In the rows, 128 means zero.
Known rows, with every step that occurs
durunul, tiko, musa, mesi, bami: [100 100 127 122 156 128 136 158 160  77 104 154 213 161 131 111 120 144
 145 102 158  83 147 128 141 129 120 113 131  42 143 152 144 117 100 125
 170 122 127 123 144  58 126 148 121  93 180 118 127 154 100 139 203  80
 130  94  92 150 131  79 138]
kedut, bami, mesi: [108 141 163 125 145 124 172 133 162 128 139 121 135 153 130 180  63 162
 148  86 113 159 135 148 133 118 136 119 151  87 133 118 152 153  48  85
 137 123 120 138 134  95  59 149 123 120 159  85 127 164 153 134 171 115
 180 107 103 130 132 100  68]
dako, mavek, musa: [117 150 128 107 140 177 172 172 121  58 121 132 105 150 122 153 108 127
 142  89 139  71 176 155 141 122 133 126 119  72 175 174 182 142  95 110
 103 137 127 152 150 106  93 158 150 119 182 127 154 151 155 130 148 143
 150  82  88  75 127  72 112]
mebi, kedut, bami: [109 108 152 120 166 130 138 140 123 103 118 115 113 122 121 207  86 151
 156  95 132 138 163 138 118 113 153 138 150  67 155 126 179 156  89 103
 172 129 105 158 140 119  74 176 144 127 154  86 146 154 159 103 156 102
 179 122 127 103 135 111  63]
mavek, musa, mesi, bami, kedut, mebi: [114 117 142  95 142 136 201 145 132  87 122 140 180 164 126 154  82 122
 131  82 153 155 143 174 113 100 126  71 128  65 124 140 147 141  69 116
 134 154 128 132 133 114  70 127 150 117 167 124 131 153 169 118 163 105
 135  70 102 118 129  77  86]
mebi, kedut, musa, mesi, bami: [103  91 136 122 161 123 142 129 123  79 121 150 179 162 131 138 108 142
 169  83 134 119 133 164 132 116 149  90 129  40 131 159 174 124  92 129
 167 120 124 135 145 104  92 160 114 106 163 133 131 163 116 123 203  90
 168  86 109 124 145  70 105]
mesi, musa: [111 104 119 101 136 112 145 141 131  69  85 167 146 156 122 104 111 128
 163  94 141 125 161 151 134 129 130 146 145  66 130 148 165 132  98 121
 147 136 125 162 139  79  86 139 128 116 200 124 149 161 131 151 183 119
 139 102 101 112 125  80 113]
tiko, musa, mesi: [113 105 123 116 121 137 164 144 142  55 126 116 176 163 128 124 144 152
 134  95 137  97 166 140 125 149 109 144 140  56 172 167 134 135  63 114
 141 112 118 117 149  69 119 171 105  67 164 123 149 157 108 115 194  84
 147  89  83 128 133  77 134]
dedu, mavek, dako: [103 155 136 111 154 175 155 188 146 110  86 133  90 144 146 133  94 143
 154 113 108 102 175 140 121 110 115 132 168  86 180 166 152 148  75 110
 137 138 113 158 135  95  58 158 163 145 163 101 142 157 190 134 130 140
 150  93  99  85 129  80  81]
tiko, durunul, mesi, bami, kedut, musa, mavek: [ 98  90 166  88 154 178 151 153 137  92 137 146 193 173 136 117 139 117
 122  90 144 129 115 145 106 116 158 105 133  50 123 152 148 111  73 114
 145 115 127 130 127  81  58 142 129 112 188 109 130 142 125 124 153 122
 168  81 122  99 131  44  99]
musa, mesi, bami: [107 119 126 131 162 113 152 146 150  93 111 157 179 166 143 112 104 150
 160  75 137 116 146 162 146 112 125 112 132  67 133 152 158 121 107 118
 160 131 133 131 137  81  94 147 127  91 164 144 124 149 108 134 213  97
 154  88  99 146 130  68 121]
durunul, mesi, musa, mavek, dako: [ 78 127 141 122 162 163 125 186 138  74 108 156 187 165 125  88 151 129
 132 105 134 107 153 164 129 104 122  88 119  80 151 170 162 125  71 138
 142 123 130 159 135  94  58 162 159 133 188 132 161 151 136 147 179 167
 109  89 104  74 122  62  96]
kedut, mebi: [123 118 140 102 124 138 186 141 102  88 108 132 103 146 126 152  71 132
 123 114 150 156 169 159 118 117 115 156 129  80 153 141 162 151  53 112
 156 141 106 150 129  91  94 131 149 128 165 107 142 149 169 119 156  98
 162  86 116 104 146 101  95]
dedu, mavek, musa: [109 134 133 103 130 170 178 158 161  89 102 123 106 154 131 149 123 132
 158  95 115  84 173 148 125 137 121 138 147  68 162 176 160 123  89  91
 123 151 107 150 152  93  78 169 151 149 164 109 151 156 163 122 128 140
 154 102  76  92 130  60 103]
tiko, musa: [110 113 124  78 107 140 149 146 137  69 105 128 145 150 139 133 110 146
 134 122 143 102 177 117 120 146 122 177 157  62 175 156 142 134  87 105
 134 126 103 137 148  60 116 152 119  87 193  88 144 150 139 127 158  91
 153  79  94 129 139  97 126]
musa, mavek: [109 116 143 127 137 160 157 156 144  76 125 134 145 158 136 124 138 141
 132  84 118 122 156 164 115 129 137 173 137  85 154 154 141 135  71  99
 137 130 142 139 119  82  73 156 140 105 177 131 151 138 111 120 179 127
 163 103  99 116 130  56 119]
tiko, durunul, mesi: [ 97 110 140 120 171 146 136 172 114 110 127 138 148 151 134 115 112 136
 136 129 163 108 154 111 147 112 105 158 121  71 142 141 140 122  95 102
 160 116 104 142 141  58 109 176 139 110 174  90 118 146 130 141 158 112
 140 112 136  78 134  89 126]
mesi, bami, kedut: [119 129 135 116 148 120 163 155 147 120 104 173 167 150 166 150  51 136
 165  75 135 161 139 144 123 101 141 120 160  77 119 111 124 137 125  94
 130 157 145 131 119  91  60 126 142  98 193 112 104 152 140 140 159  95
 141  88 114 132 123  80  93]
bami, kedut, mebi, mesi, musa: [126 101 133  86 155 116 160 117  90  77 105 153 190 160 128 133  84 127
 151  88 157 157 143 163 123 109 153  90 147  50 126 127 153 131  96 133
 166 139 121 162 132 111  75 146 154 108 179 122 152 174 145 133 171 133
 146 104 110  90 124  88  82]
musa, mavek, dako: [ 88 144 144 116 146 174 142 187 149  85 110 135 142 157 134 116 134 141
 136 103 115 108 166 168 116 112 120 126 138  94 174 171 160 145  62 119
 128 130 132 147 135  97  56 161 161 121 172 123 153 145 152 121 161 150
 140  82  99  91 126  66  97]
mebi, kedut, bami, mesi, musa: [100 111 142  97 161 104 146 124 135  99 118 147 190 154 109 159  89 139
 176  80 117 152 135 149 134 125 158  83 146  63 110 123 168 144  78 111
 151 127 123 155 139 114  57 151 119 133 185 102 143 175 148 146 189 123
 164 112 108 118 129  97  72]
bami, kedut, musa, mavek, dako: [ 96 126 161 102 137 185 150 171 138  75 120 132 149 165 138 130 129 130
 132  97 120 126 146 164  95 112 136 106 153  76 159 170 163 146  49 121
 121 123 132 142 132 111  36 153 149 126 177 109 147 157 171 116 140 151
 134  65 104  76 128  58  71]
musa, mesi, bami, kedut, mebi: [120 116 146 106 142 130 198 144 121  99 117 149 167 160 136 153  62 127
 128  84 153 178 142 167 113  98 129  90 134  64 125 125 132 152  67 115
 150 148 130 131 118 103  77 117 141 109 165 124 121 151 165 125 169  87
 150  80 116 125 134  83  84]
mesi, bami, kedut, musa, mavek, dako: [ 89 127 155  93 149 179 146 172 150  89 107 149 171 169 143 119 123 129
 139  92 123 121 136 165 103 104 141  81 144  72 147 168 166 137  68 127
 127 127 129 145 137 106  31 146 151 130 184 115 143 153 162 122 153 141
 141  63 105  88 127  52  73]
dedu, mavek, musa, mesi, bami: [102 123 125 121 165 139 163 149 171  95 107 148 182 167 132 116 134 141
 163  72 130  82 147 167 147 116 128  90 130  55 136 171 158 110  98 116
 144 137 127 142 150  87  86 158 138 117 159 142 137 153 122 128 190 115
 154  90  79 132 126  52 119]
dako, mavek, musa, mesi, bami: [103 132 123 130 167 142 156 159 150  74 114 152 180 167 130 116 119 137
 152  70 144  81 148 172 154 107 134  78 110  62 141 172 170 125 103 127
 136 130 138 139 149  96  92 150 131 101 172 155 140 152 116 132 203 115
 152  80  90 125 126  58 124]
mesi, musa, mavek, dako: [ 85 133 142 102 153 161 130 178 147  69  96 151 169 162 122  93 149 130
 141  98 123 105 162 169 119 115 127 105 141  82 158 172 168 140  69 134
 137 128 134 163 142 100  53 150 156 125 191 131 162 153 146 136 175 162
 129  80  93  94 119  62  94]
kedut, bami: [113 117 152 126 150 132 153 144 149 113 109 121  90 138 131 179  89 152
 136 101 142 142 159 137 122 116 126 155 148  78 155 143 174 150  73  99
 159 131 104 152 144  84  79 148 139 124 156  90 145 148 158 115 160 101
 173 107 116 111 126 101  69]

Rows
[102 101 137 104 137 145 147 148 147  64 109 155 187 169 124  94 156 128
 142  82 130 122 149 174 119 131 145 143 137  68 138 157 152 124  75 118
 142 130 145 155 127  78  70 142 132 108 195 142 164 146 107 143 190 135
 151 104  98 117 124  51 121] => mesi, musa, mavek
[ 99 117 143 108 138 138 158 140 158  73 125 154 207 176 120 105 138 132
 150  72 111 134 137 174 124 130 152 118 135  76 125 146 142 124  60 110
 128 128 152 142 123  84  58 142 124 112 197 137 151 156 105 154 202 146
 154 100  89 125 127  50 111] => bami, mesi, musa, mavek
[ 95 130 152  87 163 167 151 165 114  75 107 142 197 165 124 116 126 125
 135  89 138 133 145 181 107  96 140  65 138  70 147 152 156 139  62 138
 140 137 132 158 133 124  43 150 174 120 174 129 166 163 160 126 165 169
 127  82 103  77 115  67  74] => bami, kedut, mebi, mesi, musa, mavek, dako
[ 79 140 158 101 160 157 139 166 164  91 107 138 184 165 118 116 136 138
 140  88 117 121 145 171 119 108 135  74 137  79 148 158 171 143  45 129
 133 121 128 159 144 107  33 144 148 137 179 115 162 158 155 137 182 168
 144  81  99 100 117  67  72] => kedut, bami, mesi, musa, mavek, dako
[113 103 145  91 141 142 188 157 126  81 120 145 197 153 126 160  74 122
 117 103 166 142 147 139 109 115 124  89 136  46 130 126 126 146  67 120
 160 138 129 122 124  84 104 119 141 108 179 101 126 155 159 131 153  73
 129  84 114 126 133  93  94] => durunul, tiko, musa, mesi, bami, kedut, mebi
[121 103 128  91 153 120 154 117  93  73  99 148 174 161 119 121 100 131
 152  94 157 136 150 166 134 112 147 106 141  46 131 140 171 123  88 137
 171 135 111 171 144 103  92 152 153 113 175 123 158 172 137 131 184 134
 155 104 106  88 131  92  93] => kedut, mebi, mesi, musa
[111 123 132 118 144 129 174 152 165  92 120 155 197 159 152 142  91 134
 164  61 140 135 137 163 126 107 133  80 139  69 118 138 130 131 109 102
 118 146 144 121 133 100  64 144 135  93 175 130 118 154 135 128 172 107
 119  85  97 128 116  58  99] => mavek, musa, mesi, bami, kedut
[ 96  92 126  95 163 122 129 155 116  81 100 166 180 161 116  85 129 119
 150 120 165 113 153 125 147 122 120 118 124  57 124 146 160 117  99 124
 161 124 111 159 149  62 102 155 128 124 195 105 136 155 122 163 178 125
 128 107 124  84 122  83 126] => tiko, durunul, mesi, musa
[ 78 135 157  93 172 154 127 161 143  87 114 136 197 159 110 137 133 138
 154  82 112 121 145 168 115 107 150  62 136  71 146 153 175 147  57 131
 137 125 132 162 144 126  29 155 150 137 174 117 161 161 156 129 179 163
 144  93 103  91 120  74  65] => mebi, kedut, bami, mesi, musa, mavek, dako
[114 102 150  90 152 150 167 133 115  67 124 145 216 171 123 125 136 121
 133  69 140 151 132 181 109 112 164  95 139  55 128 136 139 125  76 125
 150 133 144 154 119 107  58 144 158  99 181 140 169 158 120 124 180 147
 154 108 106  96 121  58  92] => bami, kedut, mebi, mesi, musa, mavek
[107 122 128 107 136 111 156 129 145  90 109 163 184 167 122 114  92 138
 174  84 120 147 142 157 141 130 139 118 145  75 114 133 151 136  74 108
 127 132 136 146 136  89  67 136 115 121 201 120 134 170 128 167 195 127
 146 100  96 124 130  78 103] => bami, mesi, musa
[123  99 151  95 132 137 167 132 131 101 113 157 137 161 150 153  69 125
 152  90 135 159 126 143 110 122 151 114 159  55 128 140 163 129  91 109
 134 133 124 132 130  96  60 132 119 119 190 101 117 161 161 127 143  95
 160  70 115 106 138  71  72] => mesi, bami, kedut, musa
[119 125 136 129 158 116 174 150 154 106 120 160 191 153 162 139  74 141
 159  63 131 155 133 155 125 102 137  98 149  72 119 122 117 141 112 101
 131 141 152 119 117  93  69 136 128  85 175 127 109 152 127 134 182  93
 137  90 108 137 118  71  96] => musa, mesi, bami, kedut
[137 122 149 108 148 137 184 127  79  98 130 123 160 153 143 178  65 139
 137  92 152 167 143 162 116  99 150 117 153  62 146 117 134 137  86 110
 153 138 117 139 124 119  77 163 171  94 150 100 141 166 158 111 147 122
 161 109 118  86 137 100  77] => bami, kedut, mebi, mesi
[ 94 106 153 100 163 139 146 133 147  81 132 142 215 163 105 142 136 137
 154  64 105 142 132 168 119 127 173  92 133  63 121 141 160 135  62 111
 142 123 144 153 126 113  48 151 127 119 185 126 159 157 119 138 197 142
 170 114 103 119 127  69  84] => mebi, kedut, bami, mesi, musa, mavek
[111 108 137 117 150 132 160 166 160  93 116 159 212 150 147 146  89 136
 149  81 148 120 137 124 122 121 134 100 151  47 125 121 110 139 109 107
 144 137 151 112 123  80  94 140 124  82 186 106 111 155 122 145 167  79
 114 103  99 141 119  79 110] => durunul, tiko, musa, mesi, bami, kedut
[ 84 144 145 103 151 155 140 172 154  78 109 147 191 173 124 100 137 141
 150  87 109 116 149 170 126 110 131  82 141  81 150 163 163 140  50 126
 124 127 139 153 139 106  42 148 148 131 192 130 156 158 147 145 183 166
 134  81  90  99 121  64  90] => bami, mesi, musa, mavek, dako
[116 126 134 101 164 118 147 124 109 115 104 152 177 164 146 136  68 147
 150  93 165 138 142 164 144  83 154 101 134  53 133 132 167 113 108 130
 181 140 113 160 141 100  93 144 169 110 164 120 133 160 131 120 188 113
 171  90 116 120 142  93  99] => kedut, mebi, mesi, bami
[ 97 113 154 109 153 137 155 137 165  83 126 144 199 173 113 117 137 138
 142  71 115 140 127 171 120 127 160 103 138  71 126 142 156 132  53 109
 136 124 142 149 129  92  51 136 126 119 187 128 160 154 113 143 200 140
 166 102  96 125 122  62  92] => kedut, bami, mesi, musa, mavek
[ 95 128 162  96 162 177 137 163 128  87 117 140 188 166 145 128 124 137
 139  87 129 120 130 169 108  94 155  67 151  62 153 159 164 123  78 134
 137 124 132 148 135 119  37 158 165 119 172 115 147 163 154 112 157 156
 150  70 105  83 124  58  68] => mebi, mesi, bami, kedut, musa, mavek, dako
[105 116 145  99 149 108 153 125 157 102 111 152 175 161 115 139  93 142
 167  87 127 155 137 153 137 127 145 100 146  70 116 128 168 141  67 108
 142 127 123 159 142  96  58 132 116 128 189 102 146 169 141 153 190 125
 155 103 100 124 123  91  78] => kedut, bami, mesi, musa
[123 129 136 115 166 119 157 141 131 120 114 159 191 150 169 155  52 145
 170  72 140 162 130 147 131  92 159  98 163  64 122 101 125 126 139 101
 138 148 140 135 118 105  59 147 155  88 180 111 114 161 129 131 163 110
 143 102 111 127 121  80  85] => mebi, mesi, bami, kedut
[127  99 152  95 143 139 162 120 108  99 122 149 161 164 157 156  78 130
 157  84 140 161 119 148 112 111 168  98 162  44 125 133 161 120 104 115
 141 130 124 136 132 106  61 148 130 114 181  96 122 170 149 118 148 106
 165  80 113  99 140  73  69] => mebi, mesi, bami, kedut, musa
